Known rows, with every step that occurs
mafizu -> danap -> tomedi: [-3.137  1.528 -0.703 -0.556  1.100  1.843 -1.254  2.266 -0.814 -0.478
 -1.370 -0.475  1.170 -1.169 -0.263 -0.047 -0.683  4.867 -3.468  4.362
  0.926]
gule -> ginum -> dibut -> danap -> nuzi: [ 3.515  1.448 -1.029  0.522  0.091  3.375  6.706 -0.341 -1.966  2.698
  0.527 -0.203  5.708 -2.093  0.304  3.965 -4.725 -0.663  1.923  0.851
  1.944]
ginum -> gule: [ 1.932  0.794  1.126 -2.833  2.570  1.543 -0.610 -0.089 -0.528  0.391
  1.974  1.231  1.755  0.818  0.089  1.747  0.102 -1.310 -0.921 -0.117
  1.175]
mafizu -> zali -> dibut: [ 3.011  1.501 -0.583  3.533 -0.618  2.808  1.843  1.637  1.919  0.285
  1.002 -0.290  3.059 -2.013 -0.185  0.536 -2.926  1.318  2.709 -0.173
  1.244]
dibut -> ginum: [ 1.584 -0.232 -2.381  2.397 -0.161  0.265  3.098 -0.098  0.169  1.523
 -0.537 -0.929  3.512  0.781 -0.183  0.752 -1.413 -1.127  1.230 -0.848
 -1.033]
gule -> ginum -> dibut: [ 2.426  1.632  0.175  1.799 -0.943  2.783  3.756 -1.584  0.625 -0.745
  0.121  1.822  4.469 -1.472  1.506  2.409 -3.455 -0.239  2.863  0.169
  1.718]
gule -> ginum -> dibut -> danap -> mafizu: [ 3.136  1.090 -1.000  1.964  0.103  2.089  5.952 -0.581 -1.425  2.821
 -0.123 -0.521  7.176 -2.878  0.163  2.758 -5.155 -0.236  2.511  1.766
  1.954]
ginum -> dibut -> danap -> mafizu -> zali: [ 4.264  2.555 -1.702  0.897  0.948 -0.126  7.630  1.417 -3.267  1.349
  1.386 -3.834  5.832 -3.711 -0.104  1.247 -3.342 -0.687  1.520  2.955
  1.097]
tomedi -> danap -> mafizu -> zali -> gule -> ginum: [ 1.978 -0.314 -0.941  0.182  4.160  2.538  0.381  2.583  3.842  3.313
 -0.917 -0.360  5.868 -4.163 -2.128  2.310 -4.946  2.286  0.126  5.624
  2.535]
nuzi -> danap -> tomedi: [-2.996  2.003 -0.904  0.005  0.504  1.891  1.516 -1.724 -1.615  3.033
 -2.187 -2.642  2.929 -0.766 -1.169  0.937 -0.456  3.683 -2.144  1.911
 -0.025]
zali -> gule -> ginum -> dibut -> danap -> tomedi: [-0.368  0.979 -2.581  2.818  1.784  1.943  4.547 -0.528  0.118  4.559
  1.771  0.515  5.597 -1.401  0.971  3.320 -0.600  1.747  3.096  4.473
  2.271]
tomedi -> danap: [ 1.016  0.068 -0.040 -1.055  0.957 -0.172  0.003  1.372  2.497  1.342
 -1.550  0.767 -0.119 -2.886 -1.739  0.124 -1.264  0.812 -1.431  1.523
  1.789]
tomedi -> danap -> mafizu: [ 0.324 -0.475 -0.671 -2.363  2.840  0.362 -0.348  1.729  1.587  3.092
 -2.088 -0.104  1.872 -3.972 -2.108  0.448 -3.571  1.487 -1.810  2.908
  2.182]
zali -> gule -> pifip: [-1.702 -0.790 -1.705 -1.150  1.748  1.093 -1.824  1.992 -0.237  1.754
  2.966  2.006  0.080  1.844  1.840 -0.387  3.216  0.333  1.740  3.743
  0.146]
gule -> pifip: [ 0.761 -0.873 -0.468 -2.824 -0.851  1.184 -1.333  2.829 -1.846 -0.290
  0.241  2.375 -0.705  1.233  1.622 -1.895  1.311 -0.721 -0.066  0.497
 -0.414]
ginum -> dibut -> danap: [ 2.972  2.581 -1.407  1.233 -0.696 -1.079  7.115  0.082 -3.193  1.032
  1.633 -2.075  2.853 -2.498  0.373  0.731 -0.678 -1.411  1.590  1.257
  1.042]
dibut -> danap -> mafizu -> zali -> gule -> ginum: [ 3.082 -0.563 -2.021  2.758  2.823  1.165  4.155  2.356 -1.068  5.952
  0.676 -3.768  8.126 -2.716 -2.104  2.430 -4.032  0.831  1.430  5.108
  0.655]
dibut -> ginum -> gule -> zali -> mafizu: [ 4.256  0.789 -1.963 -0.176  2.863  3.154  4.227  0.903  1.542  0.185
  3.102  2.242  4.927  3.025 -0.973  2.206 -0.595 -2.185  2.365  1.648
  0.010]
danap -> tomedi: [-1.866 -0.235 -1.388 -0.990  0.625  0.419  0.752  0.809 -0.847  2.115
 -2.161  0.473  0.432 -0.886  0.381  0.077  0.483  2.720 -1.774  0.685
  1.141]
mafizu -> zali -> gule -> ginum: [ 2.404  0.565 -0.506  3.548  2.115  2.954  1.155  1.447  3.179  0.337
  1.895 -0.680  5.776 -0.366  0.015  2.660 -1.792  1.225  2.833  4.110
  0.309]
nuzi -> danap: [-1.571  2.105  0.280  0.775  0.064  1.327  0.902 -2.394 -1.010  1.313
 -0.554 -2.993  2.715  0.054 -1.556  0.817 -0.807  1.432 -0.741  1.338
 -0.971]
gule -> zali: [-0.527  0.223  0.962 -1.580  2.209  1.577  0.883  1.395  0.593 -2.764
  2.621  2.880 -0.888  1.764 -0.772 -0.233  0.828 -0.143  1.049  2.502
  0.946]

Rows
[ 1.067  1.414  1.291 -2.344  3.435  4.129  0.343  0.599  0.506  0.047
  4.608  4.701  1.193  1.260 -0.419  1.555 -0.509 -0.654  1.766  0.552
  3.265]  ginum -> gule -> zali -> dibut
[ 2.247  1.249  0.717 -1.555  3.231  3.372  2.366  1.135 -0.741  2.014
  4.557  3.328  2.396  0.552 -1.322  1.626 -0.735 -0.981  1.685  1.121
  3.309]  ginum -> gule -> zali -> dibut -> danap
[-1.172  2.174 -0.863  0.984  3.467  2.679  0.974 -0.663 -0.647  2.634
  0.573 -5.127  6.806 -1.124 -1.955  2.110 -2.896  2.752  0.108  5.406
 -0.647]  nuzi -> danap -> mafizu -> zali -> gule
[ 4.286  1.223 -1.272  4.545 -0.834  1.881  4.264  2.507  0.361  2.917
  0.993 -1.922  4.542 -2.896 -1.269  0.705 -3.151  0.807  2.497  0.416
  1.250]  mafizu -> zali -> dibut -> danap
[ 3.701  1.502 -0.614  2.835 -1.169  1.808  6.238 -0.742 -0.796  1.789
  0.247  0.144  5.844 -2.325  0.371  2.492 -3.725 -0.719  2.737  0.864
  1.638]  gule -> ginum -> dibut -> danap
[ 0.436  1.752 -2.534  0.953  0.012  2.587  0.876  2.180  2.050 -0.190
 -0.442  0.138  1.953  0.013 -0.855  0.503  0.094  4.020 -0.579  5.328
 -0.234]  zali -> mafizu -> danap -> tomedi
[-1.707  1.832 -0.115 -3.401  2.659  3.901 -0.930  2.153 -1.901 -0.592
  0.752 -1.563  0.489  0.042 -0.687  2.087 -2.677  2.677 -3.247  3.571
  0.504]  mafizu -> danap -> nuzi
[ 1.560  1.880 -2.291 -1.228  1.167  4.274  1.158  2.156  1.210 -0.333
  1.294 -0.534  1.368  0.944 -1.143  2.275 -1.588  2.365 -0.400  4.730
 -0.600]  zali -> mafizu -> danap -> nuzi
[ 3.075  1.957 -0.624  3.423  1.887  3.069  3.356  0.935  2.440 -0.805
  2.674 -0.656  6.394 -1.028  0.930  3.027 -1.959  0.806  3.644  4.265
  0.940]  mafizu -> zali -> gule -> ginum -> dibut
[ 4.164  1.806 -1.350  4.301  1.696  2.300  5.175  1.620  1.351  1.220
  2.651 -1.888  7.401 -1.741  0.102  3.188 -2.084  0.442  3.584  4.739
  0.880]  mafizu -> zali -> gule -> ginum -> dibut -> danap
[ 1.603  0.875  0.319 -2.383  4.531  3.797  2.051  1.432 -1.252  3.069
  4.343  2.689  3.482 -0.173 -1.496  1.914 -2.150 -0.596  1.459  1.957
  3.560]  ginum -> gule -> zali -> dibut -> danap -> mafizu
[ 2.086  0.338 -1.010  0.470  1.877  1.938  0.048  3.811  0.918 -0.566
  2.687 -0.297  3.023  0.603  0.980  0.300  1.094  0.524  1.734  4.424
 -0.456]  mafizu -> zali -> gule -> pifip
[ 1.542  0.398 -1.114  1.260  1.764  2.851  0.942  1.848  0.384  2.266
  0.112 -1.400  4.939 -2.964 -0.642  0.801 -5.221  1.830  1.760  1.526
  1.589]  danap -> mafizu -> zali -> dibut
[ 0.773  1.736 -0.377 -0.256  1.883  3.493  1.230  2.614  2.534 -3.913
  3.353  2.733  0.334  2.273 -1.567  0.174  0.602  1.696  1.575  6.417
  0.182]  gule -> zali -> mafizu -> danap
[ 2.761  0.583 -0.874 -0.951  3.415  2.526  3.185  0.739  0.055  0.123
  2.754  1.949  4.577  2.493 -0.587  1.891 -0.802 -2.227  1.204  0.656
  0.526]  dibut -> ginum -> gule -> zali
[ 0.578  2.433 -1.941  2.991  1.460  3.710  3.232 -1.015 -0.656  3.944
 -0.539 -4.563  8.542 -1.983 -2.128  1.844 -5.660  2.352  1.358  2.109
 -0.255]  nuzi -> danap -> mafizu -> zali -> dibut -> ginum
[ 1.711  1.858 -1.726  1.671 -0.335  2.391  0.435  1.705  2.523 -1.492
  0.924 -0.242  1.652  0.639 -1.073  0.462 -0.110  2.324  0.617  4.832
 -0.943]  zali -> mafizu -> danap
[-0.134  0.219 -0.901  0.806  1.968  2.575  3.351  1.813 -0.641  3.141
  2.977  2.124  1.868 -0.980 -1.876  0.032 -2.362  0.794  3.109  2.489
  3.034]  gule -> zali -> dibut -> danap -> mafizu
[ 4.099  1.306 -1.691  2.218  0.407  3.351  4.812  2.839 -0.656  3.873
  1.380 -2.166  4.353 -2.634 -1.411  2.109 -4.274  0.735  1.752  0.280
  1.458]  mafizu -> zali -> dibut -> danap -> nuzi
[ 1.427  0.926  1.923 -3.987  4.380  2.828  0.138  0.996 -0.086 -1.817
  4.113  3.452  1.031  2.280 -0.550  1.690  0.671 -1.385 -0.071  1.848
  1.935]  ginum -> gule -> zali
[ 1.903  1.131 -2.150  2.726  0.056  3.250  2.574 -0.821  0.744  4.428
  1.707  2.002  4.279 -0.449  0.173  1.709 -2.937 -0.478  3.305 -2.826
  2.079]  zali -> dibut -> ginum -> gule
[ 3.368  0.750 -1.760  1.008  3.048  3.745  2.238  1.762  0.232  3.246
  0.884 -1.208  7.736 -2.182 -0.788  2.071 -5.927  0.606  1.967  1.062
  1.658]  danap -> mafizu -> zali -> dibut -> ginum -> gule
[ 3.354  1.196 -2.078  3.948 -0.524  2.086  4.553  2.859 -0.038  3.936
 -0.132 -1.660  4.610 -3.291 -1.146  0.747 -2.979  2.168  1.623  0.818
  1.781]  mafizu -> zali -> dibut -> danap -> tomedi
[ 3.073  2.448 -2.331  1.488  2.335  0.049  7.226  1.283 -2.679  2.420
  2.732 -3.806  6.144 -3.276  0.131  1.794 -2.169 -0.209  2.453  4.709
  1.307]  ginum -> dibut -> danap -> mafizu -> zali -> gule
[-0.225  1.608 -1.129 -0.703  2.149  3.655  1.583  3.136  2.080 -2.792
  2.272  2.859  0.558  1.814 -1.368  0.159  0.858  3.036  0.673  6.779
  0.794]  gule -> zali -> mafizu -> danap -> tomedi
[ 3.405  1.694 -1.710  0.052  3.225  3.773  3.275  1.724  1.267 -0.795
  3.273  1.756  5.362  2.845 -1.231  2.134 -0.981 -0.739  1.307  3.443
 -0.023]  dibut -> ginum -> gule -> zali -> mafizu -> danap
[ 0.607  1.782 -0.806 -2.613  3.232  5.015  1.789  3.000  1.370 -3.016
  3.688  2.276  0.159  2.543 -1.708  1.580 -0.396  1.763  0.834  6.181
  0.567]  gule -> zali -> mafizu -> danap -> nuzi
[ 1.784  0.589 -0.665 -0.405  1.485  2.537  2.338  1.658  2.697 -2.547
  3.268  3.235 -0.162  2.580 -1.255  0.267  1.174  0.016  2.888  3.896
  0.249]  gule -> zali -> mafizu
